What can hang from each mark:
Q: A C R T
F: D
C: H
R: W
X: E
T: H Z
E: P V
S: F H
Z: A T V X
A: Z

Each row was made from one small tree. The marks that hang from a mark follow it in brackets, in alphabetical order. Every link used is in the known rows. Write each row's tree.
In the rows, zero is written as 100.
Known rows:
T{H Z}: [119,  97, 127,  84, 102, 102, 103, 122, 102,  98,  97,  84, 115,  95, 101,
  96,  89,  76,  93, 107, 113, 114, 120, 104, 115,  90,  97, 101, 108, 100,
 122,  91,  73, 119, 102, 112,  93,  78,  88, 123,  89,  88,  93,  83,  92,
 102, 117, 118,  96,  92, 121, 115,  94,  90,  96]
Q{A{Z{X}} C{H} R{W}}: [ 97,  72, 110, 161, 117, 102,  87,  40, 111,  85, 116,  86, 110,  89, 128,
 108,  80, 115,  91,  86, 116, 102, 113,  78, 128, 108, 117,  91,  96,  82,
 105, 108, 130, 109,  65, 110,  75, 103,  62, 133,  85, 102, 100,  80, 101,
 101,  73, 126,  91, 108, 112,  53,  75, 127,  71]
Z{A T{H} V X}: [ 23,  90, 117, 137, 112,  74,  87,  80, 113,  92, 111,  84,  95, 109,  70,
  95,  73,  90,  95,  87, 119, 125, 110,  97, 123,  96,  94,  88, 109,  63,
 139,  74,  91, 150, 133,  88,  83,  62,  75, 108,  88, 108,  99,  82,  78,
  98,  92, 121,  88,  92, 122, 103,  80,  62,  69]
Q{A}: [114,  93, 114, 107, 111, 102, 100,  84, 115,  95, 108,  85, 110,  89, 103,
  99,  85,  92,  99,  95, 117, 116, 120,  89, 112, 108, 116,  97, 107,  96,
 105, 114, 115,  89,  87, 106,  85, 105,  89, 120,  87,  96,  96,  83,  94,
  94, 103, 122,  99, 106, 115,  93,  89,  93,  84]
Q{A T{Z}}: [113,  94, 130, 117, 110, 108, 108,  86, 118,  94, 113,  73, 109,  90, 108,
  99,  85,  82,  90, 104, 110, 120, 120,  96, 115,  98, 115,  94, 103,  97,
  99, 111, 109,  88,  81, 110,  85,  95,  85, 149,  89,  90,  94,  87, 100,
 102, 102, 124,  98, 105, 115,  75,  86,  97,  71]
X{E{P V}}: [ 96,  78,  89, 105, 110, 112,  94,  87, 111,  94,  96,  62, 128,  88, 118,
 104,  88, 107,  95,  90, 122, 110, 120,  92,  88, 103,  75,  96, 116,  82,
 117,  96, 121, 103,  78, 104,  89, 105,  78, 107,  91,  92,  92,  89,  83,
 103, 103, 127, 104, 111, 109,  89,  91, 119, 100]
S{F{D}}: [120, 114, 104, 101, 111,  94,  85,  84, 107, 100, 101,  84, 110,  89, 108,
 110,  92, 119,  99,  87, 117, 117, 126,  97, 113, 104, 113,  95, 103,  85,
 109, 100,  88, 108,  72, 104,  84, 115,  81, 127,  86,  94,  96, 105,  91,
  92, 108, 118, 101, 123, 118,  98,  96,  67, 103]
Q{A C}: [117,  86, 125, 111, 111, 101, 101,  71, 115,  92, 113,  83, 105,  84, 105,
 102,  85,  92,  94,  92, 115, 123, 124,  86, 114, 104, 117,  95, 108,  94,
 102, 120, 119,  85,  77, 110,  79, 110,  88, 118,  86,  97,  94,  85,  99,
  99,  95, 124,  92, 110, 111,  76,  87, 111,  71]
Q{A{Z{T X}} C}: [ 80,  83, 118, 148, 116,  97,  94,  61, 116,  90, 119,  77, 102,  96, 102,
 109,  79,  99,  92,  88, 117, 121, 117,  82, 116, 107, 121,  90, 106,  81,
 112, 106, 122, 107,  96, 104,  74,  99,  73, 122,  91, 108,  95,  84,  97,
 100,  96, 126,  89, 111, 112,  66,  77, 100,  61]
T{H}: [111,  94, 114,  85, 106,  98,  95, 100,  98,  97, 100,  93, 112,  94,  98,
  92,  88,  86, 100, 101, 116, 113, 118,  97, 117,  92,  97, 101, 110,  99,
 118,  96,  88, 113,  99, 108,  92,  88,  88,  98,  88,  92,  94,  84,  91,
  96, 114, 120,  94,  95, 118, 114,  94,  88,  96]
Z{A T X{E{P V}}}: [ 29,  79,  91, 154, 117,  93,  85,  67, 121,  88, 108,  57, 116,  99,  95,
 103,  76,  98,  91,  83, 125, 116, 110,  93,  99, 109,  74,  83, 117,  57,
 138,  87, 129, 133, 105,  90,  88,  84,  69, 109,  92, 105,  99,  89,  74,
 103,  86, 130,  96, 110, 113,  87,  79,  93,  75]
C{H}: [ 97, 102,  92,  93, 109,  86,  83,  86, 102,  96, 109,  96, 109,  93, 101,
 102,  90, 108,  91, 104, 118, 110, 117,  94, 108,  93, 102, 104, 100,  91,
 119, 105, 103, 109,  95, 108,  91,  97,  79, 112,  86,  88, 100,  85,  86,
  95, 105, 122, 101, 104, 118, 101,  93,  89, 106]
Z{A T{H} V X{E}}: [ 24,  86, 117, 130, 114,  77,  87,  89, 111,  89, 108,  83,  97, 109,  88,
  99,  78,  93,  89,  84, 121, 114, 121,  92, 121,  94,  88,  87, 111,  62,
 143,  82, 107, 152, 126,  84,  80,  67,  79, 100,  87, 115, 100,  86,  79,
  99,  92, 119,  94,  99, 120, 109,  80,  73,  78]
A{Z{X{E{V}}}}: [ 81,  86,  93, 126, 108, 111,  91,  88, 109,  93, 100,  72, 117,  98, 120,
 110,  88, 120,  91,  97, 125, 104, 116,  78,  96, 100,  91,  94, 110,  84,
 110,  85, 121, 106,  95, 100,  72,  99,  73, 106,  96, 105,  96,  93,  88,
 101,  99, 121, 103, 115, 111,  92,  86, 104, 106]
A{Z{X{E{P V}}}}: [ 73,  75,  81, 144, 109, 117,  90,  77, 112,  94,  98,  57, 128,  96, 123,
 110,  83, 118,  93,  87, 123, 104, 110,  86,  87, 106,  81,  95, 111,  78,
 115,  81, 121, 109,  89, 102,  80, 103,  68, 105,  96, 101,  92,  86,  83,
 103, 103, 127, 104, 113, 108,  82,  85, 117, 103]
E{P}: [100,  89,  93, 113, 108, 103,  94,  90, 108,  98, 104,  75, 126,  91, 105,
 100,  87,  95, 100,  92, 118, 115, 111, 100, 101, 104,  94,  99, 111,  88,
 111,  96, 106, 102,  89, 111,  93, 104,  82, 106,  88,  88,  92,  84,  87,
  96, 110, 124,  96, 103, 114,  93,  94,  97,  93]
S{F{D} H}: [136, 123, 104,  99, 111,  98,  73,  81, 100,  99, 105,  88, 106,  87, 113,
 116,  91, 117, 103,  77, 114, 116, 129,  96, 115, 106, 119,  88,  98,  80,
 114, 116,  85, 112,  76, 103,  89, 111,  74, 136,  84,  93, 100, 108,  92,
  94, 116, 113, 101, 124, 118,  86,  97,  69, 115]
T{Z}: [113, 101, 118,  95, 101, 103,  99, 116, 109,  98, 105,  79, 119,  93, 102,
 103,  91,  87,  91, 107, 115, 117, 117,  99, 109,  96, 103,  98, 108,  95,
 108,  93,  91, 101,  95, 111,  86,  92,  86, 130,  89,  89,  95,  88,  93,
 100, 108, 118,  97, 100, 120, 104,  95,  88,  97]
A{Z{T V}}: [ 67,  94,  94, 112, 109,  94,  95,  89, 108,  99, 109,  73, 111, 103,  95,
 108,  89, 113,  97,  88, 118, 112, 119,  88, 102,  93, 102,  98, 105,  84,
 115,  76, 105, 114, 110, 101,  76,  86,  73, 121,  92, 106,  92,  89,  89,
  97, 109, 118,  95, 101, 116,  87,  86,  83,  94]
F{D}: [105, 104,  97,  96, 113,  98,  90,  98, 105,  98, 104,  86, 113,  93, 111,
 107,  92, 109, 100,  92, 122, 111, 123, 101, 108, 105, 105,  98, 102,  88,
 112,  95, 103, 102,  74, 107,  82, 110,  82, 116,  87,  92,  96, 101,  90,
  90, 108, 119,  95, 117, 117,  96,  95,  83,  92]
X{E}: [105,  94, 101,  89, 107,  99,  93, 103, 104,  94, 103,  89, 116,  93, 117,
 104,  95, 101,  94,  97, 120, 105, 126,  85, 107,  98,  98,  97, 112,  93,
 110, 109, 120, 101,  86, 103,  81, 105,  89, 106,  88, 102,  97,  95,  92,
  95, 110, 118, 102, 111, 117, 109,  94,  99, 104]
T{H Z{A V}}: [ 67,  93, 130, 114, 103,  95, 100, 110, 113,  95, 103,  77, 108, 101,  87,
  94,  84,  81,  91,  98, 114, 121, 117, 103, 117,  89,  92,  94, 104,  81,
 125,  70,  75, 129, 116, 103,  84,  65,  83, 124,  87,  98,  93,  77,  84,
 101,  98, 117,  96,  89, 120, 116,  88,  82,  88]
Q{R T{H}}: [100,  91, 121, 104, 113,  96, 106,  74,  96,  92, 105,  90, 102,  93, 103,
  89,  86,  88,  99,  98, 114, 114, 116,  92, 122,  85, 102,  94, 109,  99,
 116, 101,  96, 113,  69, 110,  88,  91,  80, 120,  87,  88,  90,  89,  99,
  98, 100, 123,  94,  99, 116,  76,  86,  99,  72]
A{Z{T{H} V X{E{P}}}}: [ 40,  73,  97, 134, 113,  97,  91,  92, 107,  93,  99,  64, 116, 108, 112,
 105,  82, 105,  92,  77, 118, 106, 118,  96, 104,  95,  80,  96, 109,  72,
 135,  73, 108, 152, 114,  95,  81,  76,  69, 102,  93, 110,  90,  81,  82,
 102, 114, 124,  97, 101, 114,  92,  81, 103,  91]
E{V}: [101,  96, 100,  98, 106, 103,  96,  81, 108,  96, 101,  76, 116,  90,  96,
 102,  86, 105,  98, 103, 120, 119, 115,  91,  96,  98,  90,  96, 113,  88,
 111,  93, 105,  93,  90, 107,  84,  98,  81, 113,  92,  90,  94,  90,  86,
 100,  97, 123, 101, 105, 113,  93,  91,  96,  95]

Write each row's tree:
[ 43,  91, 115, 111, 112,  80,  94,  87, 110,  93, 109,  81, 100, 104,  74,
  93,  80,  88,  97,  85, 118, 119, 117,  98, 119,  91,  91,  93, 110,  73,
 137,  79,  91, 140, 122,  95,  84,  66,  79, 109,  87, 105,  95,  85,  80,
  97,  97, 120,  92,  90, 119, 106,  83,  70,  75] -> Z{A T{H} V}
[ 38,  77, 122, 147, 107,  98,  94, 108, 120,  91, 100,  64, 117, 105, 105,
  99,  78,  87,  85,  87, 118, 115, 115, 105, 112,  98,  79,  91, 108,  65,
 136,  69,  94, 149, 112,  96,  86,  67,  77, 118,  88, 103,  93,  74,  79,
 104,  98, 121,  99,  96, 118, 105,  83,  94,  88] -> T{H Z{A V X{E{P}}}}
[ 54,  85,  98, 153, 111,  97,  83,  87, 119,  91, 109,  73, 119,  98, 106,
 100,  82,  95,  92,  84, 124, 110, 109,  89, 107, 113,  90,  88, 109,  69,
 122,  94, 122, 122,  99,  95,  86,  98,  78, 102,  88, 105,  98,  86,  82,
  95,  94, 124,  99, 108, 116,  99,  86,  92,  86] -> Z{A X{E{P}}}
[ 47,  86, 115, 105, 112,  80,  90,  97, 103,  91, 103,  85, 100, 108,  95,
 103,  81, 100,  91,  91, 119, 116, 125,  93, 119,  89,  89,  94, 114,  70,
 135,  86, 108, 146, 117,  89,  80,  73,  80, 103,  88, 108,  98,  89,  84,
 101, 105, 118,  96, 102, 120, 105,  83,  82,  85] -> Z{T{H} V X{E}}
[ 14,  76, 107, 144, 116,  82,  86,  85, 115,  89, 106,  67, 107, 107,  91,
  97,  74,  91,  91,  77, 120, 115, 116,  99, 114,  99,  77,  88, 111,  57,
 147,  77, 109, 158, 120,  87,  87,  67,  73, 100,  87, 109,  95,  81,  75,
 100,  95, 125,  94,  97, 117, 100,  79,  84,  74] -> Z{A T{H} V X{E{P}}}
[ 59,  91, 138, 154, 110,  93, 104,  80, 111,  88, 112,  80, 100, 102,  94,
  89,  78,  72,  88, 103, 115, 122, 104,  96, 132,  91, 103,  85, 103,  83,
 125,  84,  85, 134,  91, 104,  87,  71,  74, 137,  88,  93,  95,  82,  94,
 102,  85, 123,  91,  96, 121,  78,  79,  82,  59] -> Q{R T{H Z{A X}}}
[ 92,  85, 104, 117, 120,  89,  90,  61, 109,  91, 120,  83, 102,  90, 110,
 109,  84, 107,  87,  91, 113, 108, 124,  84, 111,  96, 116,  99,  96,  90,
 124, 115, 124, 110,  88, 109,  82,  95,  70, 124,  87, 101,  96,  83,  95,
 100, 104, 128,  93, 109, 112,  68,  79, 113,  75] -> Q{A{Z{T}} C{H}}
[ 42,  92, 132, 139, 103,  90,  95, 104, 117,  94, 105,  77, 102, 106,  83,
  96,  75,  83,  87, 100, 117, 126, 110, 103, 120,  95,  95,  91, 105,  71,
 128,  65,  73, 141, 125,  97,  82,  60,  78, 124,  88, 100,  96,  76,  81,
 101,  91, 117,  94,  92, 121, 110,  85,  72,  84] -> T{H Z{A V X}}
[ 16,  90, 106, 139, 114,  79,  84,  84, 119,  89, 115,  77,  99, 107,  87,
 106,  80, 103,  89,  84, 124, 116, 119,  85, 114, 102,  93,  85, 111,  58,
 129,  83, 124, 137, 121,  84,  74,  79,  77, 112,  88, 116, 102,  90,  80,
  97,  86, 118,  96, 110, 119,  99,  80,  73,  80] -> Z{A T V X{E}}
[119,  77, 117, 124, 117,  97,  91,  46, 110,  85, 113,  89, 110,  80, 121,
 105,  84, 105,  92,  89, 113, 107, 122,  84, 130, 104, 111,  94, 101,  87,
 107, 124, 132, 100,  54, 113,  83, 105,  71, 137,  80,  94, 100,  83, 100,
 100,  72, 125,  92, 107, 111,  61,  81, 128,  67] -> Q{A C{H} R{W}}
[ 82,  89, 136, 145, 111,  96, 107,  71, 114,  88, 120,  73, 102,  89, 100,
 100,  86,  84,  85,  96, 114, 123, 115,  88, 120,  90, 109,  85, 104,  85,
 108,  96, 105, 101,  65, 112,  76,  92,  76, 149,  86,  94,  93,  90,  99,
 104,  77, 123,  87, 106, 114,  53,  81, 105,  52] -> Q{C R T{Z{A}}}
[ 57,  89,  97, 131, 107, 101,  91,  93, 109,  94, 104,  78, 110, 103, 119,
 113,  89, 124,  90,  88, 122, 105, 118,  79, 103,  98, 101,  96, 106,  78,
 108,  78, 118, 114, 103,  96,  68,  96,  77, 110,  92, 113,  95,  89,  90,
  96, 100, 116, 103, 115, 115,  93,  86,  94, 107] -> A{Z{V X{E}}}
[ 67,  85, 127, 132, 107, 101,  95, 106, 116,  89,  97,  68, 110, 100, 105,
  98,  80,  82,  83, 103, 120, 115, 118,  96, 110,  95,  79,  88, 112,  75,
 135,  80,  93, 136, 107,  95,  85,  67,  80, 118,  91, 101,  98,  83,  83,
 107,  93, 122,  99,  98, 117, 114,  84,  96,  89] -> T{H Z{A X{E{V}}}}
[ 59,  71,  92, 130, 115, 106,  91,  83, 106,  93,  95,  58, 123, 102, 115,
 103,  80, 103,  93,  86, 120, 105, 117,  94,  97,  97,  72,  94, 114,  77,
 143,  78, 111, 143, 105,  98,  87,  80,  67, 102,  96, 102,  90,  85,  81,
 107, 114, 130,  98, 102, 112,  89,  81, 112,  89] -> A{Z{T{H} X{E{P V}}}}
[ 45,  88, 107, 127, 109,  89,  91,  89, 106,  96, 105,  80, 103, 110,  92,
 102,  79, 105,  97,  90, 117, 116, 114,  94, 115,  90,  96,  96, 105,  79,
 129,  69,  91, 142, 126,  96,  79,  69,  72, 109,  93, 107,  93,  82,  86,
 100, 110, 120,  92,  94, 118,  95,  82,  77,  85] -> A{Z{T{H} V X}}
[ 38,  97, 123, 151, 102,  91,  93,  97, 124,  94, 112,  72, 105, 104,  87,
 104,  78,  94,  87,  98, 119, 126, 106,  96, 114, 102, 102,  89, 104,  67,
 116,  68,  90, 121, 119,  97,  76,  73,  77, 134,  88, 103,  98,  79,  82,
  99,  83, 117,  97, 100, 121,  99,  85,  69,  85] -> T{Z{A V X}}
[ 24,  80,  97, 158, 111,  93,  85,  83, 121,  90, 109,  68, 114, 102, 103,
 103,  79, 105,  90,  78, 124, 114, 110,  91, 104, 108,  86,  89, 109,  60,
 120,  79, 120, 128, 104,  92,  79,  91,  75, 105,  87, 109,  97,  82,  78,
  96,  84, 122,  99, 109, 115,  93,  82,  88,  87] -> Z{A V X{E{P}}}
[ 59,  76,  80, 142, 115, 107,  88,  75, 112,  92, 102,  53, 125, 100, 115,
 111,  82, 115,  94,  85, 122, 108, 113,  88,  90, 105,  77,  92, 113,  72,
 128,  81, 126, 126,  98,  98,  84,  92,  65, 109,  97, 104,  93,  89,  82,
 105, 106, 129,  99, 111, 111,  76,  80, 110,  90] -> A{Z{T X{E{P V}}}}
[ 83,  78, 117, 120, 107, 112,  98, 105, 110,  92,  90,  57, 126,  96, 116,
 101,  80,  89,  86, 102, 117, 115, 118, 106, 100,  95,  70,  95, 115,  75,
 134,  81,  94, 133,  94, 103,  92,  78,  76, 117,  93,  90,  92,  80,  83,
 111, 108, 127, 100, 100, 113, 100,  87, 114,  96] -> T{H Z{X{E{P V}}}}
[ 73,  81, 113, 142, 115, 109, 111,  55, 116,  92, 113,  72, 101,  94, 117,
 103,  84, 113,  98,  82, 114, 112, 117,  80, 111,  97, 119,  92, 100,  91,
  95,  93, 122,  91,  66, 107,  68, 102,  71, 144,  90, 102,  88,  84, 102,
  96,  88, 124,  98, 110, 108,  47,  76, 109,  68] -> Q{A{Z{V}} R T}
[ 51,  78,  87, 147, 108, 107,  90,  87, 111,  95, 103,  64, 123, 102, 123,
 112,  87, 120,  93,  80, 121, 106, 113,  87,  96, 104,  90,  95, 106,  74,
 113,  76, 120, 118,  99,  99,  75,  99,  71, 106,  93, 109,  91,  83,  85,
  98, 104, 122, 102, 112, 111,  85,  85, 107, 105] -> A{Z{V X{E{P}}}}
[ 93,  98, 131, 109, 102,  97,  98, 112, 105,  96, 100,  86, 112, 102,  99,
  97,  83,  77,  89, 110, 115, 121, 113, 104, 119,  93,  99,  97, 109,  89,
 126,  86,  75, 128, 110, 105,  90,  76,  83, 118,  90,  90,  96,  78,  89,
 102, 109, 118,  96,  93, 123, 109,  91,  82,  92] -> T{H Z{X}}
[ 45,  84, 112, 128, 116,  85,  86,  82, 111,  87, 103,  74, 102, 103,  89,
  96,  76,  88,  89,  91, 123, 113, 119,  91, 114,  96,  78,  85, 115,  68,
 146,  89, 112, 145, 117,  88,  87,  69,  76, 102,  91, 107, 100,  90,  79,
 104,  92, 125,  94, 102, 117, 105,  80,  86,  77] -> Z{A T{H} X{E{V}}}
[ 63,  99, 120, 126, 101,  95,  97, 103, 116,  96, 106,  77, 110, 103,  94,
 108,  82, 101,  87, 103, 117, 128, 112, 100, 110,  97, 103,  94, 108,  74,
 109,  72,  90, 116, 112, 102,  77,  81,  78, 132,  89,  97,  97,  81,  87,
 102,  94, 116, 100, 103, 121,  94,  88,  79,  92] -> T{Z{V X}}
[ 65,  87,  92, 125, 113, 101,  88,  83, 110,  92, 104,  66, 113, 102, 110,
 113,  85, 115,  91,  94, 124, 107, 118,  82,  98,  98,  88,  90, 113,  76,
 122,  85, 123, 120, 106,  95,  75,  87,  70, 114,  96, 108,  97,  95,  86,
 103, 101, 123,  98, 113, 113,  86,  82,  99,  94] -> A{Z{T X{E{V}}}}
[ 77,  95, 115, 106, 112,  82,  90,  90, 102,  94, 106,  89, 104, 105,  84,
  95,  78,  84,  96, 100, 117, 121, 116, 100, 124,  95,  98,  94, 114,  81,
 134,  95,  90, 140, 119,  97,  93,  75,  79, 103,  90,  97,  99,  86,  85,
  99, 109, 121,  90,  94, 122, 104,  87,  73,  78] -> Z{T{H} X}
[ 99,  72, 132, 122, 118, 102, 110,  68, 104,  88, 109,  80, 101,  92, 110,
 100,  84,  89,  95,  79, 113, 111, 125,  84, 123,  95, 115,  93, 105,  95,
 124, 105, 108, 121,  72, 111,  80,  90,  73, 126,  89, 101,  88,  81, 103,
 101, 102, 127,  86, 102, 111,  64,  76, 121,  54] -> Q{A{Z{T{H}}} C R}
[ 63,  97, 120, 126, 102,  96,  99, 106, 119,  96, 110,  74, 110,  99,  90,
 103,  84,  94,  90,  98, 117, 124, 114,  97, 107,  96, 100,  92, 104,  77,
 114,  70,  91, 112, 110, 102,  78,  78,  82, 135,  87, 100,  95,  81,  85,
  99,  89, 116,  98,  97, 118, 103,  88,  79,  89] -> T{Z{A V}}
[ 66,  83,  86, 138, 113, 101,  87,  90, 111,  94, 107,  65, 124, 102, 116,
 109,  86, 105,  92,  82, 121, 101, 114,  88, 101, 106,  92,  93, 110,  78,
 127,  92, 123, 128, 103,  98,  84,  95,  70, 106,  94, 107,  94,  91,  87,
 100, 112, 126,  95, 110, 115,  86,  83,  99,  92] -> A{Z{T X{E{P}}}}
[ 41,  96, 105, 122, 109,  79,  88,  77, 113,  94, 113,  82, 102, 106,  81,
 107,  79, 107,  95,  93, 119, 127, 114,  94, 112,  97, 102,  91, 113,  67,
 119,  81, 105, 127, 119,  92,  78,  83,  74, 118,  89, 104,  99,  88,  82,
  98,  91, 119,  95, 105, 120,  85,  84,  68,  79] -> Z{T V X}
[125,  84, 134, 130, 113, 115, 109,  68, 118,  89, 110,  70, 119,  85, 119,
  97,  85,  81,  96,  94, 110, 108, 117,  93, 131, 103, 111,  87, 106,  94,
  92, 110, 121,  92,  59, 112,  82,  96,  78, 160,  85,  91,  97,  92, 106,
 105,  80, 123,  93, 102, 114,  61,  81, 116,  60] -> Q{A R{W} T{Z}}
